Known rows, with every way that one mark hangs from another
{lovol {nuzu buga {dazo pagapu} filu nimir}}: [ 34.6  -1.9   7.5  -8.4  -5.3 -23.4  40.9   6.7  23.1  -6.0 -16.0 -17.5
 -13.9 -13.8  10.7  24.9  -3.0  16.2  -3.0  26.8  36.9  15.3 -33.8 -19.8
 -26.0  29.8]
{dazo {pagapu nimir}}: [  8.3 -26.6  -9.3   3.1  -7.7 -14.1 -10.8 -27.6  -6.6  10.1   4.3 -24.0
  -9.6  13.9  35.4   5.4  -4.1   4.2 -15.9  -3.7   3.5  -7.6   3.3  20.1
 -15.0  -1.0]
{nuzu buga filu}: [  7.3 -21.1  10.6  14.3  -0.6  -7.7  21.3  -8.9  24.3  -8.8 -33.0   1.0
   9.0  14.8  26.3  10.7 -37.0   4.1  -7.1  11.8   8.0  10.1 -28.3  -2.7
 -10.2  16.7]
{buga nuzu}: [  1.5 -23.0  -5.9  21.7 -13.6  -6.5  19.4  -3.3  -2.6  23.0  -1.0 -11.5
   7.7  33.4  12.8  -0.6 -29.4   2.9 -19.3   2.6   1.2   0.8 -14.4  30.7
  31.2   0.5]
{lovol {nuzu buga dazo filu {nimir pagapu}}}: [ 40.3   1.5   3.2 -16.6 -11.7 -14.3  44.8   5.8  17.9  -3.1 -12.8 -14.6
  -0.1 -11.6  12.4  34.7   0.3   7.4   5.4  24.4  31.8  21.7 -36.6 -15.1
 -28.9  30.1]
{nimir pagapu}: [ 10.6 -15.2   0.2   5.9 -17.1  -2.8   8.5 -17.0  -3.0   8.0  -2.1 -14.8
   8.1  22.0  25.5   7.9 -18.1  -2.6  -7.2   5.3  -5.7  -7.9  -8.9  15.8
   0.5  -8.1]
{lovol {nuzu filu}}: [ -0.5  -5.7   1.0  16.3 -25.4  -3.1  28.4  -3.6  19.8  -5.1 -32.5 -17.1
   6.7  27.6   0.3  -9.3 -26.2  20.4 -12.7   8.7  -1.9  13.1 -37.2  -0.1
   3.6  -2.4]
{lovol {nuzu buga dazo filu}}: [ 16.4  -3.8   6.1  -0.1  -7.9 -14.1  40.9   9.4  21.9  -6.3 -32.0 -10.6
  -0.2   4.4  11.5  13.4 -20.4  12.6  -3.8  21.6  17.4  15.6 -42.2  -8.3
 -14.4  14.5]
{nimir {pagapu dazo}}: [ 24.7 -14.6 -12.0   4.0 -22.4  -8.9  -3.7 -20.0 -11.9   8.5  -6.2 -26.0
 -10.1   9.4  29.6   9.5  -0.9   1.2 -16.2  -7.1  -0.2  -5.7  -0.5  17.1
 -18.1  -4.7]
{nuzu lovol}: [ -2.4  -6.7   7.9  38.2 -15.7 -19.2  11.8   7.8   9.1  14.3 -13.9 -14.7
 -10.5  44.2  28.9  -8.1 -41.2   1.7 -18.7   5.7 -24.8 -12.5 -12.1  12.6
  23.8 -22.3]
{nuzu buga filu lovol}: [  3.8 -17.4   2.0  36.9  -7.8 -18.9  15.2   3.9  24.3  -2.6 -36.4  -1.1
  -2.1  34.4  36.4   3.5 -43.1   8.5 -21.5   7.0  -3.8   6.9 -19.7   1.2
  -0.2  -0.5]
{nuzu dazo filu}: [ -5.8   3.1  19.2   5.9   1.1  -0.5  34.2  -9.1  20.8  -5.9 -12.6 -23.4
  -2.0  -5.3  19.0  15.8 -30.3  16.6  13.0  25.8  -3.0  13.2 -41.6  -8.0
   1.2  -0.9]
{nuzu buga filu lovol {nimir pagapu}}: [ 28.2 -13.5  -0.8  20.0 -11.9 -19.5  21.2  -2.1  18.4   0.2 -20.3  -7.5
  -2.9  17.5  37.5  23.6 -21.8   3.7 -13.5  12.0  10.7  10.1 -12.1  -6.1
 -15.3  14.3]
{filu nuzu}: [ -3.8 -32.3   6.8   7.6 -17.0  -7.4  25.2  16.5  -3.7  18.2  -3.8  -7.2
  10.9  27.1  19.4  11.0 -30.4  -5.3 -13.3   3.8  -2.0 -12.8  -7.6  27.2
  12.4  -9.6]
{lovol nuzu}: [  7.2  -4.7   6.3  12.8 -25.1 -13.5  23.0   9.2   8.0   8.9 -19.6 -17.5
   1.6  35.6  -0.1  -7.0 -24.6   3.1 -14.4   6.9  -7.7  -5.0 -26.2  10.5
  10.8  -6.5]
{filu {nuzu buga dazo}}: [ 11.5 -28.9  11.2  -8.2  -1.6 -19.1  35.9  29.3   0.4  18.6  -2.2   2.7
   3.8   3.8  29.0  31.9 -25.1 -14.7  -6.9  15.2  19.0 -10.1 -13.0  18.8
  -3.6   5.7]
{filu {nuzu buga}}: [ 10.5 -42.0   4.4   3.4 -10.0 -18.3  22.7  23.6  -0.4  18.1 -14.0   8.7
  12.4  24.6  27.3  21.8 -30.7 -16.3 -18.9   2.2  12.8 -12.3  -3.6  25.9
  -2.0   6.6]
{lovol {nuzu buga filu}}: [ 12.4 -18.0  -1.5  11.2 -17.0 -13.7  29.2   3.8  24.1  -6.5 -43.1  -2.9
   9.2  25.1   8.3   3.2 -27.0  12.1 -19.1   6.1  12.1  13.8 -34.4  -1.3
 -10.7  15.9]
{filu {nuzu buga {dazo pagapu}}}: [ 17.4 -40.1   0.4  -8.8  -2.1 -21.8  21.5  17.6  -3.7  15.3   3.3  -0.2
  -1.9  -2.8  36.8  29.6 -11.7  -5.4 -15.8  10.8  29.6 -14.5   2.7  20.7
 -15.0   4.9]
{pagapu dazo}: [ 15.5  -7.8   2.5  11.8 -14.0 -13.8   4.7  -8.5  -0.9   9.0 -13.6 -25.1
 -15.8  12.2  21.9   3.9 -15.7   0.2 -12.0  -0.2  -5.5  -5.3 -12.7  11.1
  -3.5  -4.1]
{dazo pagapu}: [  4.8 -18.8   4.3  13.1 -10.0 -10.9   1.5 -14.7   2.7   3.9  -5.4 -16.5
  -3.9  19.6  25.8  -1.6 -23.1   5.6 -13.9   8.2  -2.5 -14.2  -5.6  11.9
   2.6  -7.9]

Rows
[ -8.0 -20.7 -16.3  46.3 -20.1  -9.4  20.1  -3.4  10.3  17.0 -19.2 -13.6
   0.7  45.0  22.9 -10.9 -38.2  23.7 -36.0   2.7  -4.0  15.3 -15.1  23.7
  31.5 -10.9]
{buga {nuzu filu lovol}}
[ -4.0  -8.0  -9.6  33.9  -9.3  -8.9  33.0   3.1  10.5  18.0  -6.8 -19.7
  -9.8  22.3  26.0   3.4 -32.1  25.2 -17.8  15.8   0.9  19.9 -23.5  17.6
  29.7 -11.2]
{buga {nuzu dazo filu lovol}}
[ 24.0 -23.4  -3.7 -10.9  12.0 -24.8  -0.4 -15.3  -1.7   9.5   5.7 -14.3
 -17.2  -9.1  45.8  26.7   2.1  -2.4  -8.9   8.4  23.6  -4.7  -2.3  13.0
 -33.5  12.3]
{nuzu buga {dazo {pagapu nimir}}}
[ 18.5  -3.7 -12.6  19.3 -14.8 -12.2  37.0  -0.5   2.4  19.2  10.4 -24.6
  -9.8   6.5  26.6  22.3 -10.6  20.0 -10.8  20.6  16.5  23.2 -17.4   9.2
  14.8   3.4]
{buga {nuzu dazo filu lovol {nimir pagapu}}}
[ 32.4  -1.1   6.7   9.8  -1.6 -23.6  32.1   5.6  19.3   3.3  -8.4 -12.7
 -13.7  -3.8  40.5  36.1 -16.1   5.2   1.2  24.4  15.4  13.8 -21.0 -14.8
 -17.6  14.7]
{nuzu buga dazo filu lovol {nimir pagapu}}
[  2.6 -28.5   2.0  -5.7 -10.9 -11.5  23.4  11.7  -9.2  17.6  13.8 -15.4
  -6.2  -0.4  27.6  18.6 -13.4   5.0 -10.8  13.8  13.4 -14.0  -0.7  22.9
  -1.6  -9.1]
{filu {nuzu {dazo pagapu}}}
[  9.7  14.6  30.8   0.7   3.6  -6.3  45.9  -1.9  25.2  -5.3  -2.1 -27.4
  -9.3 -17.5  12.7  29.3 -24.9  10.9  25.5  36.4   6.2  18.5 -46.2 -21.0
  -1.6  13.1]
{nuzu dazo filu nimir}
[ 14.8 -10.6   0.1  37.5 -15.8 -23.6  27.5  14.5   1.1  31.0   3.9 -17.0
 -13.4  40.1  16.4   3.7 -29.4   1.9 -23.2  11.8  -2.1   2.5 -10.8  19.8
  39.8  -1.0]
{buga {nuzu lovol nimir}}
[ 22.4  -9.3  21.8   7.5   3.8 -11.7  33.0  -1.0  27.0  -7.9 -24.1  -4.5
   1.9   2.3  18.1  26.8 -31.2  -0.2   5.2  23.0  15.7  15.3 -34.1 -15.3
 -12.1  30.7]
{nuzu buga filu nimir}
[ 27.0  -3.3 -10.4  16.7 -12.1 -21.6  30.7   9.3  -9.0  34.6  25.3 -22.2
 -15.9  15.0  27.7  22.9  -7.3   3.9 -12.1  18.8  11.6   4.9  -4.9  19.4
  24.4  -1.0]
{buga {nuzu dazo lovol {nimir pagapu}}}
[ 25.0 -15.4  15.8   9.4  -3.1 -37.5  44.0  48.8   7.0  28.0   3.1   0.6
 -17.1  11.2  34.1  37.6 -23.6 -14.5  -7.5  22.8  14.3  -7.7  -8.6   8.2
   3.5   5.8]
{filu {nuzu buga dazo lovol nimir}}
[ 24.1 -19.7 -17.1 -11.8  -6.1 -20.5  16.2 -13.8  10.2   0.0 -18.0 -18.3
 -12.8  -9.5  28.3  16.3   9.9  20.0 -18.4   6.0  34.6  17.6 -19.8   2.9
 -42.5  18.0]
{lovol {nuzu buga {dazo {pagapu nimir}} filu}}
[ -4.0 -10.6  -0.5  12.8  -2.4   0.4  37.3  -9.6   8.6  10.5  -3.8 -19.4
   3.1   2.5  14.8  11.7 -25.7  21.8  -5.2  20.1  12.6  22.2 -33.6  14.1
  18.9   5.4]
{buga {nuzu dazo filu}}
[  6.4  -5.3  10.4  25.4   2.0 -21.2  28.4  10.1  24.8  -0.7 -26.3  -6.7
 -10.9  12.0  39.6  15.4 -38.4  12.4  -7.6  21.1   0.5   8.2 -27.9  -4.7
  -2.6  -0.8]
{nuzu buga dazo filu lovol}
[ 22.0   6.8  19.9  18.5   7.3 -27.3  40.8  17.8  29.4   0.9 -15.0 -11.5
 -20.3  -0.4  33.7  29.1 -29.7   4.9   4.9  29.9   8.9  13.3 -34.1 -19.7
  -5.2  14.8]
{nuzu buga dazo filu lovol nimir}
[ 32.9 -28.0  12.3 -15.8   3.1 -27.3  36.8  26.9   1.5  18.9  12.8  -4.4
  -9.5 -13.1  28.2  44.0  -7.3 -12.9  -3.6  21.9  39.5 -10.3  -2.4   7.6
 -16.7  19.8]
{filu {nuzu buga {dazo pagapu} nimir}}
[ 12.5   6.7  15.1   8.2 -21.9  -8.1  44.2   5.2  24.2  -4.1 -24.0 -24.6
  -0.9  14.2  -7.5   6.4 -20.4  14.8  -0.4  18.7   6.8  18.1 -43.9 -15.1
  -0.6  14.1]
{lovol {nuzu filu nimir}}
[ 14.2  -7.4  -9.4  26.9  -7.7 -20.2  33.5   0.1  11.3  17.6   8.0 -26.4
 -23.3   4.4  26.5  13.3 -14.1  29.4 -18.9  22.6  19.6  19.6 -16.0   4.6
  16.8   3.8]
{buga {nuzu {dazo pagapu} filu lovol nimir}}
[ 24.0  -9.6   2.4   2.7  -0.1 -16.5  29.9  -1.5  -3.2  23.1  23.5 -25.2
 -14.8  -7.1  16.9  22.6  -5.6   8.5  -5.0  24.4  26.8   2.2 -12.6  13.5
  16.5  14.6]
{buga {nuzu {dazo pagapu} nimir}}
[  1.3   6.3   9.1   4.3 -14.6  -4.8  42.4   3.5  18.9  -2.6 -21.5 -25.1
  -3.6   6.5   3.4   4.3 -20.3  22.0   2.0  23.6   1.5  15.6 -46.0  -7.3
  -0.5  -0.3]
{lovol {nuzu dazo filu}}
[ 16.8 -15.5 -18.6  30.1 -21.6  -9.3  25.8  -7.7   3.2  17.7  -1.7 -19.6
  -1.6  28.8  24.0  10.5 -15.6  17.2 -26.1   7.2  10.4  20.2  -8.5  16.3
  16.9   3.8]
{buga {nuzu filu lovol {nimir pagapu}}}
[  4.6 -14.2  -4.0  -5.3   2.7  -6.5   8.9 -33.1   7.0  -2.9   2.6 -30.3
 -12.1 -15.8  39.0  16.8  -1.1  23.9  -2.5  10.2  14.4  13.7 -16.5   2.9
 -28.0   3.5]
{nuzu {dazo {pagapu nimir}} filu}
[ 24.7 -14.1 -15.3  29.2 -22.7 -19.8  17.5   2.1  -9.4  31.9  11.6 -15.7
  -6.3  37.7  24.2   8.7 -14.8   0.4 -25.8   6.2   5.9   2.3   1.6  23.5
  26.2  -0.5]
{buga {nuzu lovol {nimir pagapu}}}
[ 22.4 -29.7   8.9  20.2 -12.7 -34.3  30.7  42.5   5.1  25.2 -10.2   3.0
  -5.3  33.5  31.3  25.9 -29.6 -15.1 -22.7  10.4  10.3  -9.9  -1.4  14.7
   7.0   8.1]
{filu {nuzu buga lovol nimir}}
[ 43.7 -11.8 -13.8  17.1 -17.9 -27.5   9.9  -5.1  11.3   3.0 -23.4 -18.2
 -21.3   5.0  41.9  24.6  -2.5   7.1 -22.3  -0.2  18.5  15.0  -4.9  -4.9
 -34.3  16.2]
{nuzu buga filu lovol {nimir {pagapu dazo}}}
[ 10.4   4.0   3.4  29.6  -5.1 -16.2  45.7  11.6  14.4  18.9   2.2 -24.0
 -17.2  11.0  18.6  16.2 -25.9  19.9  -5.7  27.7   8.8  24.3 -28.8   2.7
  27.1   3.0]
{buga {nuzu dazo filu lovol nimir}}
[ 25.2  -0.7  -0.4  -1.6 -29.1  -3.8  33.5  -7.1  13.3  -2.1 -15.1 -23.7
   3.7  11.5   0.2  13.8  -6.1  14.6  -5.2  13.7  11.8  19.7 -31.7  -8.6
 -13.8  12.6]
{lovol {nuzu filu {nimir pagapu}}}
[  1.5  -9.1  -8.6  33.5 -10.1 -17.9  27.0  13.7  -2.6  32.1   5.5 -18.2
 -14.8  32.1  26.8   1.9 -28.8   9.9 -21.1  15.0  -4.0  -0.6 -14.5  27.4
  38.0 -16.5]
{buga {nuzu dazo lovol}}
[ 15.1  -5.2  11.7  22.7   0.8 -30.7  21.4  21.6  11.6  13.9 -12.2  -5.4
 -16.3  21.2  41.9  14.2 -35.2  -4.1  -8.6  18.4  -5.2  -8.8 -15.3   5.2
   6.4  -5.6]
{nuzu buga dazo lovol}
[ 15.0  -4.2  -0.1   0.1 -17.8 -17.6  22.3   3.5   2.7   8.3  -3.1 -25.6
 -11.8   8.7  10.3   0.8  -6.5  15.8 -11.4  15.5   6.6  -6.7 -19.0   4.4
  -1.3  -7.6]
{lovol {nuzu {dazo pagapu}}}
[  2.8 -23.9 -34.2  24.3  -7.9 -16.0   6.3 -21.7  -3.4  21.1   6.1 -29.3
 -21.6  10.2  43.6   4.5   1.2  32.3 -33.1   0.7  16.3  20.9   0.5  27.2
   0.7  -5.3]
{buga {nuzu {dazo {pagapu nimir}} filu lovol}}
[  6.1  -9.3  -3.2  39.7 -15.7 -12.0  34.6   4.5  13.6  16.0 -10.0 -18.8
  -8.3  32.1  15.3   4.2 -32.1  18.1 -22.1  14.9   4.4  20.4 -20.1  10.4
  29.8   4.2]
{buga {nuzu filu lovol nimir}}
[ 21.8  -5.1  -2.4  -3.3  -7.3   1.6  41.6 -14.5   1.9  12.4  13.5 -24.3
   1.1 -12.4  16.7  32.2  -4.7  16.5   3.5  24.7  28.0  27.2 -25.9   5.1
   5.0  20.4]
{buga {nuzu dazo filu {nimir pagapu}}}
[ 15.9  17.9  22.0  -1.6 -11.7  -9.5  56.0  12.3  23.2  -3.1 -12.4 -31.1
 -10.9  -7.8  -4.2  19.5 -15.1  17.0  13.3  31.1   9.0  22.2 -52.1 -21.0
  -2.4  13.4]
{lovol {nuzu dazo filu nimir}}
[  5.4 -32.1 -20.3   8.4 -14.0 -27.9   7.5  10.3 -15.3  31.5  18.1 -20.8
 -22.2  14.1  50.4  16.6   1.1   8.0 -27.3  -2.5   8.7  -9.0  16.8  32.7
  -8.9 -23.3]
{filu {nuzu {dazo {pagapu nimir}} lovol}}
